What can hang from each mark:
zepi: budula zinub
tetul: veze
veze: nanukug nebe tetul
nanukug: lumi zinub
tomon: naso
nebe: veze
lumi: nanukug vusos
budula: zepi
zinub: nanukug tomon zepi

Every row comes from one small tree of marks. Brackets hold a mark, then the marks that hang from it, in alphabetical order. Every link used is in the known rows. Which tree was each row made from?
Known rows:
(nebe (veze (nanukug lumi zinub) tetul)): [  2 -13   3  -9   2  -7   1  -7 -11  15 -16  32  -4  -3   9 -17 -11  13
  -3  -4   1  13]
(tetul (veze (nanukug zinub) nebe)): [ -3  17   4   1  -2  -6  16   8  -6  -2  -4   7   6 -12  -8  -8 -16   3
  -5  -4   9  14]
(tetul (veze (nanukug lumi (zinub tomon)) nebe)): [  1   0  -2  17   4 -24  -2  16 -20 -11  -7   6  10 -13  -5  -5 -29  11
  -8 -10  13   7]
(zinub nanukug zepi): [ 10  12 -20  -7   3  12  24 -33  26   9  -6  -8  12  10  15  -5  13  -9
 -10   9  -7  -2]
(tetul (veze nanukug)): [ -5  12  11   2  -2  13   6   8   1  -8  -6   7   1  10 -11   7  -1  -4
  -1  -8  14   7]
(nanukug zinub): [-6 31 18 -8  4 11 16 -1 -4 -2  3 -3 -8  1 -3 11  7 11 -9 15  8 -2]
(veze nanukug nebe tetul): [  5   6 -20 -15 -15 -16  23 -15  19   7  -8  23 -17  -7 -16 -14   4 -18
   2  16  -7  10]
(tetul (veze nebe)): [ -3  18  15 -13   4   1   9   4  -2  -4  -4   7 -11   4 -29  -2  -6  -5
 -15   2  -3  -1]
(nanukug (lumi vusos) (zinub tomon (zepi budula))): [  7 -15   4  11  11  -2 -28   9   0  -1   9 -15  -1   6  16   9  -3  17
   5 -14   4 -14]
(nanukug lumi zinub): [  3  19  23   3   1  -1  16  -2 -14   3  -9   1  -6   3  10   4  -4  22
 -12  13   4 -11]
(budula (zepi (zinub (nanukug (lumi vusos)) tomon))): [-10   4  -6   5  -2  -7 -19  11   5   3  20 -25   6  -1  -8   1   8  19
  13   1 -12 -14]
(veze (nanukug (zinub tomon)) nebe tetul): [  0   3 -30  -6  -2 -28   6  -1   4   0   1  15  -4 -22 -12  -3  -9  -5
  -2   8   8  15]
(tetul (veze (nanukug (lumi vusos) zinub) nebe)): [  1   0  12  14  -6 -16   2  12  -9  12  -4   1  10  -9   2 -13 -30  12
   6 -12   9   5]
(zinub nanukug (zepi budula)): [ 17   4 -11  -9   6  26  16 -19  30   6  -5  -6  -4  19  13  -8  27 -15
  -6   5 -14  -5]
(zinub nanukug (tomon naso)): [ -7   7 -10   9   4   5  11  -6   0 -13   3 -18  -3   4 -21  18   3 -32
  -2   8   1  11]
(zepi budula (zinub (nanukug lumi) (tomon naso))): [ -4 -10  19   4  -4  19 -16  16 -20 -20  10 -13 -15  10  -5  12  19 -22
   6   3 -18 -11]
(zinub (nanukug (lumi vusos)) tomon (zepi budula)): [ 17 -23 -16  14  12   5 -22  -3  21   3   2 -18   4  18  14   0   8  -7
   6 -12  -6 -12]
(nanukug lumi (zinub tomon)): [ -2  11  10  10  12 -11  -4   8 -21 -12  -2  -5  -3  -1   1  16  -9  20
 -13   7  13  -9]
(lumi (nanukug zinub) vusos): [-10   6  27   4  -2  17  -2  14   9  18   4 -16  16  -4  -5  10  -2   6
   9   1  15  -4]
(budula (zepi (zinub (nanukug lumi) (tomon naso)))): [-13   5  -9   6 -12  -9   2   4  -8  -9  10 -21   1  -4 -14   1   6   5
   5   5 -18  -6]
(nebe (veze nanukug tetul)): [ -5  -8  -1 -19   2   6   0 -10   5   6  -8  30 -13   7 -14 -11   7  -8
   1  -2  -3  17]
(nebe (veze (nanukug (lumi vusos)) tetul)): [  0 -24   7  -7  -3  -3 -14  -7   3  19  -9  26 -10  10  -4 -16  -8   1
  13 -11  -4   9]

Which tree is each row?
[ 3 -2  9 -5  3 22  9  3 13  2 -8 -2 13  0 10 -1 14  2 -9  1  4 -7] -> (lumi (nanukug (zinub (zepi budula))))
[  6   0 -27 -12  -7  -5  17 -21  18  16  -5  16  10  -8  22  -2  -1   4
   0   1   9   9] -> (veze (nanukug (zinub zepi)) tetul)
[-22  21  -3 -12   0  -2 -14  13   0 -21  23 -14  -9  -2 -29  12  23  16
   3   7 -10 -11] -> (budula (zepi (zinub tomon)))
[ -5 -12  -2  18  -3 -15 -11  -6  -9   1   7 -22  11  -4   9  15 -23   5
   8 -16   6  -4] -> (nanukug (lumi vusos) (zinub (tomon naso) zepi))
[  9  -1  -9   8  -5 -20  16  -6  -6   3 -15   9  19 -11  16 -20 -28  14
  -9 -11   5   4] -> (tetul (veze (nanukug lumi (zinub zepi)) nebe))
[ -1  12  29   7  -1   1   1   3  -7  15   3 -10  -3   5   9   6 -10  22
   5   4   7 -13] -> (nanukug (lumi vusos) zinub)
[ -7  -2  12   4   2   6 -28   8 -11  -2  19 -19  11   5   2  12   4   3
  10   3  -3 -17] -> (zepi (zinub (nanukug (lumi vusos)) tomon))
[ 20 -18 -21   9  14   4  -8  -8  13  -8  -8  -7   1  16  15  -2  13  -7
  -9  -2  -8 -11] -> (zinub (nanukug lumi) tomon (zepi budula))
[-11  -1  16  -6  -1  29 -15  16 -11 -23  20 -17 -15   7 -16  16  28 -31
   8   3 -15  -4] -> (zepi budula (zinub nanukug (tomon naso)))
[ -5   5  13 -11  10  30 -25  19  -5 -21  20 -11 -12  11 -10  14  35 -14
   3   9 -10 -13] -> (zepi budula (zinub nanukug tomon))
[ 12  -1 -14  -3 -14 -30  25 -11   0  17 -16  24  -6 -17   9 -20 -16   7
  -3  14  -3   5] -> (veze (nanukug lumi zinub) nebe tetul)
[  7   8  -2  11 -15 -20  27 -14   3  -8 -14  11 -10  -2  -6 -19  -3  -6
   2  15 -11   2] -> (veze (nanukug lumi) nebe)
[  8   2 -36 -15 -11 -23  25 -25  19  15  -6  19   5 -20  12 -19  -8  -2
  -3   7  -3  12] -> (veze (nanukug (zinub zepi)) nebe tetul)
[-19  10   6  -4  -4  13  -6   1 -16 -18  19 -19   4  -2 -14  20  13 -24
   4   8  -7   0] -> (zepi (zinub nanukug (tomon naso)))
[ -2 -11   0  24  -2  -5  -3  -3  -3   2   2 -25   1   7 -10  13 -12 -22
  11  -3  -1   2] -> (zinub (nanukug (lumi vusos)) (tomon naso))
[ 10  -8  -8   2 -16 -28  11  -6   7  28  -5  14  -4 -15   9 -18 -21   6
  12   5  -1   5] -> (veze (nanukug (lumi vusos) zinub) nebe tetul)
[  3 -18  -9 -20   7  10  -5  -8   9  11  -6  29  -7   2  11 -18   8   0
   0 -12  -5  16] -> (nebe (veze (nanukug (zinub (zepi budula))) tetul))
[ -5 -14   0   6   2  12  -2  10   2 -13  -3 -12  13  -6  -5  12   3 -15
  -5  -9   8   2] -> (lumi (nanukug (zinub (tomon naso) (zepi budula))))
[  7   4  30  -9  -4  30  -3   8  -7  -2   4  -2 -15  17  10  -3  29  -2
   1  14 -21 -22] -> (zepi budula (zinub (nanukug lumi)))
[-14   8  27 -17   7  28 -34  25 -12 -32  24  -6 -26  13 -24  23  37  -9
   3   5  -9 -16] -> (zepi budula (zinub tomon))
[ -6  -3   0 -17   5   2   1  -5  -3  11  -6  28  -5  -5  -1 -10  -1   4
  -2  -3   4  20] -> (nebe (veze (nanukug zinub) tetul))
[ 14  -8 -31  10  12 -10   1 -21  10  -4  -9  -9  17   7  16   0  -3   1
 -13   2  -1  -9] -> (zinub (nanukug lumi) tomon zepi)
[  4 -14   0  11   2  -4  -3   0 -13 -15  -3  -8  -7   2  10  10  -4  -1
  -5 -10  -3  -6] -> (nanukug lumi (zinub (tomon naso) (zepi budula)))
[ -4 -18   4   7  10  14 -28  19  15   3  11 -21  18  -2   0  12   3   0
   9 -16  13  -7] -> (lumi (nanukug (zinub tomon (zepi budula))) vusos)
[-6 16 12  3  1 11  8 12 -8 -3 -3  4 10 -1  0  7 -9  8 -3 -9 21 12] -> (tetul (veze (nanukug zinub)))
[-10 -10 -11 -11  15  -6 -16   3  -9  -1   0  24  -2  -7  -9  -2  -5   3
  -2  -9  10  22] -> (nebe (veze (nanukug (zinub tomon)) tetul))
[ 17  -9 -31  -4 -15 -34  25 -26  10  19 -17  23   6 -18  24 -27 -19   8
  -6   6  -6   4] -> (veze (nanukug lumi (zinub zepi)) nebe tetul)
[  0   0  21  16  -3   2  -5  15  -9  11  -3  -2  14   3  10   3 -23  17
   8 -18  20   2] -> (tetul (veze (nanukug (lumi vusos) zinub)))
